Each row was made from one small tree. The marks that hang from a mark follow it in brackets, in alphabetical order. Every link used is in the known rows. Write each row's tree.
Known rows
sasul(duvil(nesomu(modu))): [ 0.32  1.51  0.13 -1.30 -0.36 -1.38 -1.92 -2.85  2.64  0.54 -0.95 -1.12
  3.88 -0.13 -0.03 -1.18 -0.44  1.57 -2.64 -0.60  1.79 -2.32 -2.00  0.72
 -1.04 -1.30  1.23  0.43]
nabetu(duvil(nesomu zope(modu))): [-2.72  3.05  0.54  1.80 -1.02  0.86 -0.25  1.64  1.02  0.27  0.62  0.51
  2.22  0.85  0.48  0.59 -1.30  1.38 -2.06  1.52 -1.21 -0.78  0.22  0.99
  0.26  2.89  0.45 -1.79]
liso(duvil modu(nesomu(dubo) sasul zope)): [ 3.26 -4.09 -2.70  2.63  1.48  1.26 -4.55 -1.23 -2.99  2.08  1.81 -4.63
  0.10 -2.14  0.36 -0.26 -3.14  2.70  1.82 -0.54  0.63  0.62  1.15 -4.91
 -0.62 -3.49 -1.13  1.42]
zope(dubo modu(nesomu(duvil(sasul)))): [-1.95  2.33  0.08  0.07 -2.20 -1.48  2.85  1.23 -0.85 -1.49  0.44 -0.23
 -0.35 -1.49  0.67 -0.73  1.91  2.34 -1.12 -0.70  0.67  1.62 -1.63  1.14
  1.07 -0.98  0.55  0.06]
sasul(modu(zope)): [ 0.12  1.91  0.01  0.94 -0.29  1.39  0.84 -0.52  0.06  2.15  1.12 -0.99
  3.19  0.68  0.52  1.54 -1.39  2.21 -0.79 -2.24 -1.22 -1.24  0.65 -0.62
  0.45 -1.21  0.59  1.39]
duvil(zope(dubo)): [-2.45  4.59  0.58  0.55 -2.84 -0.54  3.66  2.19 -3.22 -0.25  2.50  0.40
 -0.60  1.66  0.46  2.45  1.14  2.16 -0.78  1.51 -0.61  1.44  2.17  1.44
  2.17 -0.76 -1.31  2.13]
modu(nesomu sasul zope): [ 3.10 -1.31 -0.68 -0.56 -0.02 -0.20 -1.53  0.43 -1.49  0.57 -0.24 -1.39
  0.42  1.10 -0.59  0.32 -3.04  2.16  2.25 -0.42  0.69  0.91  0.55 -1.18
  0.34 -2.59  0.29  0.63]
liso(duvil(nabetu nesomu)): [ 0.20  1.79  1.82 -1.22 -2.63 -1.42 -0.89 -4.10 -0.26  1.29 -0.26 -1.74
  2.07 -2.28  0.02 -0.76 -0.57  0.01 -1.37 -0.42  1.29 -0.10  1.01  0.26
 -0.71 -0.10 -1.28 -0.66]
nesomu(dubo duvil(nabetu zope(modu))): [-1.89  0.44 -2.27  2.26  1.53 -1.60  2.67  2.34 -0.37 -2.32 -0.23  1.74
 -2.70 -1.18  0.11  1.71  3.66 -1.53  0.49  1.71 -1.36  0.08  0.91  0.43
  1.26  2.47 -0.24 -0.28]
modu(nabetu(duvil(sasul))): [-1.61 -0.64  2.57 -1.86  0.30  1.36 -0.36 -0.92 -0.39  0.91  0.01  1.20
 -1.79 -0.68 -0.10 -0.74 -0.29 -3.51 -0.35 -1.63  0.49  0.13  0.53  1.29
 -0.42  1.31 -1.59 -0.23]
modu(sasul): [ 0.94  1.17  1.24 -1.13 -0.01  0.66  1.46 -0.94  0.27 -0.42  1.37 -0.88
  0.25 -0.55  0.09  2.99 -1.06  1.32 -0.20 -1.09 -0.26  1.16  1.41  2.07
  0.23 -3.11  0.70  1.17]
nabetu(duvil(nesomu sasul)): [-0.13  1.43  2.89  0.26 -1.07  1.80 -0.40  0.06  3.07  1.03 -0.13  1.42
  1.89  0.35 -0.12 -0.90 -1.36 -1.68 -1.03 -0.02 -0.65 -0.29 -1.32  1.44
 -1.21  0.42  0.28 -0.49]
nabetu(duvil(sasul zope)): [-2.29  0.40  1.91  0.16 -0.50  3.02  1.64  2.04  1.09  0.83  1.51  1.49
 -0.68  0.67  0.33  1.09 -0.69 -2.04 -0.45  1.34 -1.67  0.13  0.75  0.76
 -0.58  1.22  0.11  0.43]
sasul(modu(nabetu(duvil))): [-1.24  0.75  1.26 -0.90  0.87  1.34 -0.89 -2.67  0.14  1.76 -0.09 -1.15
  1.33 -0.20  0.54  0.48 -0.50 -0.21 -2.05 -2.85 -0.12 -1.81  1.09 -0.62
 -0.72  0.59 -0.52 -0.34]
zope(dubo modu(nabetu)): [-4.30  3.50  0.27 -0.36 -2.20 -1.45  2.06  0.40 -3.27 -0.75  2.28 -0.40
 -0.73 -1.01  0.83  0.43  1.89  2.21 -1.59 -1.47  1.43  1.93  0.50  1.94
  2.59  0.76 -0.80  0.18]
duvil(nabetu nesomu sasul zope): [ 2.37 -0.63  0.07 -1.79 -3.56 -0.67  1.54  0.60  2.37  0.36 -0.62  1.22
  1.68  1.31 -0.25 -2.15  0.02 -0.78  0.15  2.56 -0.49  0.42 -1.56  1.95
 -0.58  4.09  1.84 -2.03]
nesomu(modu): [-0.58  1.87  0.06 -1.13  0.07  0.91  1.18 -1.86  1.50 -0.79  1.09  1.44
  0.29 -1.06  1.90  1.58  0.94  0.38 -0.53 -3.20 -0.35 -0.95  0.06  2.96
  0.41 -1.52 -0.74  0.79]
nabetu(duvil(nesomu(dubo) sasul)): [ 0.06  1.09  1.50  1.88 -0.20  1.76 -0.59  1.23  2.74  0.60  0.28  2.18
  0.97  0.79 -0.48 -0.19 -0.41 -2.41 -0.05  0.73 -0.71  0.21 -1.23  0.50
 -1.28 -0.10  0.38  0.31]
liso(senop): [-0.19  4.96  3.46 -0.27 -3.07 -1.36  2.37  0.30 -1.92  0.21  2.11  1.43
  0.02 -1.29  2.13  4.53 -0.63  1.16  0.34 -3.98 -0.78  0.04  2.82  2.94
  1.01 -3.18 -1.50  3.02]
duvil(nesomu sasul(modu)): [ 3.79  0.79  0.61 -0.50 -2.09  1.07  0.85 -1.49  4.17  1.62 -0.22 -0.04
  4.71  0.73  0.09 -1.21 -1.18  1.46 -1.73 -1.00 -0.85 -0.83 -3.30  1.83
 -1.96 -0.75  3.38 -0.69]
nesomu(duvil(nabetu) modu(sasul)): [ 0.99 -3.23 -0.18 -2.37  3.84  0.17 -0.69 -3.40  3.18 -2.96 -2.00  0.50
 -1.52 -2.09  0.35 -0.47  1.55 -1.72  0.68 -1.29 -0.38 -1.08 -0.21  1.29
 -0.17 -0.05 -0.58 -1.88]
nesomu(dubo duvil(nabetu) modu(sasul zope)): [ 1.52 -4.99 -3.18  1.52  5.89  0.45 -2.45 -0.14  1.90 -3.01 -1.35  1.69
 -2.98 -0.19 -0.63 -0.24  1.97 -2.79  3.62  0.72 -0.53 -0.40 -0.35 -1.67
  0.63 -0.11 -0.79 -0.78]
nabetu(duvil): [-3.11  3.55  3.23  0.38 -0.30  1.50  0.95 -0.21  0.16  0.74  0.97  0.80
  0.28 -0.68  0.68  2.03 -0.52 -1.37 -1.21 -1.53 -0.70 -0.45  2.12  1.01
  0.30 -0.67 -1.90  1.29]
nabetu(duvil(sasul)): [-2.06  1.02  3.16 -0.30 -0.44  2.84  1.37  0.42  1.89  0.96  1.14  1.45
  0.00 -0.75  0.47  0.82 -0.50 -2.63 -0.63 -0.90 -1.00  0.21  0.41  1.22
 -0.73 -0.30 -0.33  0.95]
modu(nesomu(duvil(nabetu)) sasul zope): [ 3.18 -3.34 -0.29 -1.06  1.71 -1.38 -2.05 -0.58 -0.74 -0.65 -2.66 -1.19
 -0.80  0.00 -1.32 -1.61 -1.75 -0.04  2.74  0.28  0.59  0.04  0.33 -1.74
  0.32 -0.71 -0.66 -0.88]

Which tree is each row?
[ 0.99  2.34  0.10 -1.07 -3.49 -2.12  1.05 -0.24  0.25  0.09 -0.80  0.47
  2.17  1.23  0.01 -0.66  0.10  0.87 -0.42  1.84 -0.26 -0.39  0.50  1.59
  0.69  3.71 -0.18 -1.62] | duvil(nabetu nesomu zope)
[-0.59 -1.17 -3.07  2.61  3.77 -0.85  0.96  2.46 -1.19 -2.58  0.00  1.16
 -3.57 -0.32 -0.68  2.12  2.10 -0.61  0.58  1.76 -1.18  0.58  0.38  0.70
  0.80  0.61  0.46 -0.56] | nesomu(dubo duvil(zope(modu(nabetu sasul))))
[ 0.12 -2.50 -2.91 -1.25  1.05 -1.95 -2.00 -0.69 -0.70 -0.57 -0.56 -2.50
 -0.64 -1.36 -0.29 -0.06  0.10  1.73 -0.52 -0.49  2.82  0.38 -1.12 -1.16
 -0.63 -0.20  2.54 -0.90] | zope(modu(nabetu nesomu(dubo) sasul(duvil)))
[ 3.88 -5.15 -2.57  0.63  4.48 -1.85 -4.42  0.41 -3.19 -1.01 -2.74 -0.12
 -3.82  1.18 -2.29 -1.47 -0.96 -1.33  3.86  0.58  1.44  0.67 -0.21 -2.65
  0.04 -1.07 -1.43 -0.62] | modu(nabetu nesomu(dubo duvil) sasul zope)
[-3.67  1.54  0.19  0.79 -0.70  1.19  0.10  2.17 -1.23 -0.54  1.47 -0.99
 -0.43  0.93  0.47  1.08 -0.66  1.85 -0.92  2.06 -0.20  0.83  1.48 -1.13
  0.79  0.86 -0.07 -0.55] | nabetu(duvil(zope(dubo modu(nesomu sasul))))
[-4.74  2.00  0.74  1.33 -0.18  2.04  0.77  2.43 -0.80 -0.67  2.41 -0.60
 -0.45  0.84  0.43  1.93 -0.41  1.48 -1.24  2.27 -0.76  1.01  1.94 -0.43
  1.27  1.11 -0.18 -0.29] | nabetu(duvil(zope(dubo modu(sasul))))
[ 1.55 -2.08  0.10 -2.11 -2.77  0.54  0.90 -0.73  1.19  1.62 -0.38 -0.99
  1.57  0.36  0.26 -2.63  0.26 -0.32  1.06 -0.50  0.45  0.34 -1.17 -2.12
 -0.40  1.17  1.26 -0.11] | duvil(nabetu sasul(modu(nesomu zope(dubo))))
[-1.06  0.97  1.33 -0.48  0.02 -0.43 -1.99 -0.50 -1.45  0.70 -0.73  0.87
 -0.33  1.30 -0.58 -0.89 -1.08 -1.22 -0.91  0.32  0.34 -0.80  0.82  0.94
  0.01  3.03 -2.00 -1.50] | modu(nabetu(duvil(nesomu zope)))
[-0.97  3.59  1.45  2.50 -0.11  0.49 -0.97  0.59  0.99  0.39  0.13  1.50
  1.33  0.78 -0.21  0.96 -0.26 -1.11 -0.59  0.10 -0.40 -0.47  0.55  0.24
 -0.22 -0.34 -1.15  0.65] | nabetu(duvil(nesomu(dubo)))
[-0.70  0.10 -2.82  3.37  3.19 -0.40  2.09  3.05 -0.24 -2.62  0.56  1.20
 -2.62 -0.33 -0.26  3.01  2.17  0.22  0.40  1.97 -1.86  0.60  0.44  0.91
  0.80 -0.39  0.94  0.16] | nesomu(dubo duvil(zope(modu(sasul))))
[-5.71  3.60  1.03  1.66 -1.19  1.46  1.67  2.64 -1.32 -0.25  2.44  0.22
 -0.22  0.64  0.83  1.71  0.19  1.02 -1.70  1.53 -0.96  0.51  2.00  0.03
  1.59  1.69 -0.88  0.14] | nabetu(duvil(zope(dubo modu)))
[ 0.52 -1.18 -1.33 -2.38 -0.34 -1.28 -0.54 -1.20 -1.02 -0.60 -0.11 -1.76
 -0.52 -1.75  0.62  0.16 -0.90  2.42 -0.49 -2.11  1.54  0.90 -0.50  1.44
  0.15  0.46  1.50 -1.95] | zope(modu(nabetu nesomu sasul))
[-1.95 -0.64 -0.20  0.14  0.64 -0.30  2.75  2.05 -0.78 -1.52  0.29  1.25
 -2.47 -0.37 -0.31 -0.83  1.95 -0.42 -0.78  1.52 -0.94  1.09 -1.06  2.13
  0.94  1.53  0.42 -0.99] | nesomu(duvil(sasul zope(dubo modu(nabetu))))
[-0.09 -0.22 -1.70  0.16 -0.50 -1.48  2.28  0.99  1.01 -1.43 -0.68  0.76
 -0.96 -2.59  0.89 -0.13  2.23 -0.33  0.17 -1.19  0.09  0.47 -1.59  0.99
 -0.07  1.03  1.43 -0.72] | zope(modu(nesomu(dubo duvil(nabetu sasul))))
[ 0.37 -0.65 -2.84  0.02  1.06 -1.77 -2.95 -0.72  0.75  0.00 -0.99 -0.31
  1.30  1.73 -0.73 -1.03  0.47  0.72 -1.36  2.04  1.64 -1.99 -1.69 -0.75
 -0.92  0.77  1.17 -0.16] | sasul(duvil(nesomu(dubo modu(nabetu)) zope))
[ 0.74  0.48 -0.12 -0.85 -0.37 -1.06 -1.27 -0.51  0.17 -0.19  0.16 -2.85
  2.22  1.89 -1.45  0.24 -1.44  3.13 -1.58  3.25  1.45  0.43 -0.33 -0.76
 -0.20 -1.98  2.15  0.43] | modu(sasul(duvil(nesomu zope(dubo))))
[ 0.37 -4.29 -1.10 -0.39  5.42  0.30 -3.46 -1.41 -0.69 -2.49 -1.32  0.48
 -2.95  0.63 -1.11 -2.08  0.39 -0.91  1.83 -0.21  0.43 -0.13 -0.55 -0.36
  1.19 -0.72 -2.00 -1.49] | nesomu(duvil modu(nabetu sasul zope(dubo)))
[ 0.59 -3.10  0.35 -2.46  2.15  0.75  1.04 -2.34  4.23 -2.18 -1.74  2.27
 -1.58 -2.37  0.84 -1.87  2.54 -3.59  0.56 -1.77 -0.79 -1.17 -1.79  2.29
 -0.64  1.07 -0.18 -1.53] | nesomu(duvil(nabetu sasul) modu)
[-3.80  0.74  1.91  0.78  0.46  0.46 -2.42  1.00 -4.48  1.05  0.78  0.54
 -1.83  1.79 -1.05 -1.34 -0.73 -1.57  1.11  0.19  1.17  0.83  1.99 -1.73
  2.27  1.32 -4.11  0.89] | modu(nabetu(duvil) zope(dubo))
[ 1.51 -4.41  0.05 -1.28  2.26  0.36 -5.57 -0.54 -2.61  0.80 -1.80 -1.32
 -1.77  1.45 -1.51 -2.04 -3.63 -0.83  2.55 -0.10  1.77  0.23  0.89 -3.02
 -0.27  0.65 -1.69 -1.48] | modu(nabetu(duvil) nesomu sasul zope)
[-0.10 -1.06  0.39 -2.45 -2.88  0.58  3.69  1.07  0.87  0.22  0.88  1.21
 -0.89  0.03  0.59  0.00  1.03 -2.01  0.62  1.38 -0.98  0.92  0.48  1.80
  0.12  3.27  0.98 -0.32] | duvil(nabetu sasul zope)
[ 1.04 -0.01  0.54  0.65 -0.63 -1.15  0.31  1.77 -2.06  0.01 -1.15  0.62
 -0.91  1.02 -1.05 -2.32 -0.11  0.06  1.89  0.37  0.42  0.93 -1.05 -1.09
  0.93 -1.98 -1.49  1.44] | modu(nesomu(duvil(sasul)) zope(dubo))
[-0.47 -1.12 -0.43  1.14  0.23  2.95  0.16  1.90  1.62  1.17  0.51  0.45
  0.10  1.47  0.26  0.74 -0.52 -1.10 -0.09  1.30 -1.49 -0.65  0.00 -2.03
 -1.84  0.82  1.31  0.19] | nabetu(duvil(sasul(modu(nesomu(dubo))) zope))
[ 3.48 -0.16 -1.58 -0.10  0.12 -0.89 -0.13  0.08 -0.69 -0.93 -0.12 -0.79
 -1.05  0.18 -0.20  2.35 -0.24  1.16  1.78 -0.52  0.96  1.27  0.50 -0.56
 -0.69 -3.91  0.74  1.48] | modu(nesomu(dubo) sasul)
[-0.27  2.30 -0.85  0.18 -1.54 -1.06 -1.13 -1.29  0.98  1.83 -0.40 -3.55
  5.61  2.53 -0.68 -1.00 -0.69  4.49 -3.98  2.43  1.06 -2.19 -1.23 -2.52
 -0.85 -0.46  2.74  0.50] | sasul(duvil(nesomu zope(dubo)) modu)
[ 1.29 -2.77 -1.15  1.69  2.59  0.45  1.14  0.68  2.06 -0.41 -1.19  1.50
 -1.20 -0.55 -0.75 -0.40  2.52 -3.48  1.79  0.41 -1.30 -0.33 -0.99 -1.41
 -0.52  0.40  0.59  0.51] | nesomu(dubo duvil(nabetu sasul(modu(zope))))
[-0.71 -1.52 -0.55 -1.08  1.45 -0.31 -2.89 -2.62 -0.55  3.10 -0.78 -3.24
  3.13  0.67 -0.97 -1.32 -1.57  1.18 -2.00 -1.10  1.77 -2.67 -0.37 -3.18
 -0.66  0.02  1.26  0.84] | sasul(duvil modu(nabetu zope))
[ 3.21  1.27 -0.31  1.45 -1.67 -0.06  1.31  1.24  2.54  0.27  0.42  2.26
  1.48  0.89 -0.45 -0.02  0.45 -0.83  0.41  0.31 -0.33  1.02 -2.67  2.45
 -1.04 -1.39  1.87  0.80] | duvil(nesomu(dubo) sasul)
[ 3.11 -1.18 -1.28  1.70  0.35 -0.31  0.48  0.13 -0.29  0.39  0.12 -0.51
 -0.36 -2.54  1.34 -0.79  0.48  0.54  0.72 -2.47 -0.77 -0.30 -0.80 -0.46
 -0.48 -1.96 -0.80  1.70] | liso(modu(nesomu(dubo duvil(sasul))))
[ 0.98  0.45 -1.34  2.30  0.81  0.45 -3.12 -1.86 -0.08  0.58  0.81 -0.28
  1.15 -0.44 -0.13  0.12 -0.69  0.51  0.16  0.05  0.49 -0.35 -0.45 -0.99
 -0.71 -2.08 -0.90  0.28] | liso(duvil(nesomu(dubo modu(zope))))
[ 2.30 -1.51 -1.62 -0.10 -0.10 -1.82  1.56  1.40 -0.04 -1.17 -2.06  1.58
 -2.64 -0.31 -0.17 -0.56  2.27 -2.23  1.85  1.05 -0.23  0.21 -0.62 -0.37
 -0.85  0.52 -0.14  0.18] | modu(nesomu(dubo duvil(nabetu sasul zope)))
[-1.22  0.14  2.63 -1.03 -3.92 -0.40  0.75  0.08 -3.08  0.53  2.54 -0.65
 -2.12 -1.43  1.29  1.54 -0.08 -0.36  1.16  0.99  0.10  1.61  2.68 -0.92
 -0.03 -0.81 -1.23  1.27] | liso(duvil(nabetu sasul zope(dubo)) senop)
[ 1.89 -0.85 -1.03 -0.94 -0.25 -0.40 -1.90 -1.82 -1.88  2.36 -1.08 -1.68
  1.59  0.94  0.06 -1.19 -1.64  1.76  0.04 -2.77  0.83 -1.61 -0.07 -1.98
 -0.35  0.13 -0.24 -0.17] | sasul(modu(nabetu nesomu zope))
[ 0.80 -0.78  0.11  0.20  1.38  1.32  2.81  0.53  1.94 -0.11 -0.54  0.76
  0.03 -0.10 -0.11  0.47  0.57 -0.51 -1.12  0.49 -2.44 -0.95 -0.84  1.42
 -0.97 -0.15  1.59 -0.20] | nesomu(duvil(sasul(modu) zope))
[-0.01  0.95  0.69  0.10 -1.16 -2.72 -0.14  0.52 -3.17 -0.37 -1.86 -0.03
 -0.87  0.52 -0.77 -2.37  0.59  0.10  2.05  0.15  1.05  0.40  0.62 -1.95
  1.95 -0.28 -3.02  0.79] | modu(nesomu(duvil(nabetu)) zope(dubo))
[ 2.27 -1.87  0.56 -3.55 -2.85  0.43  1.99 -2.35  2.82  1.40 -0.96 -0.85
  1.82 -1.27  0.92 -1.50  0.43 -0.93 -0.11 -1.94  0.26 -0.46 -1.26 -0.35
 -1.80  1.18  2.05 -0.62] | duvil(nabetu sasul(modu(nesomu)))
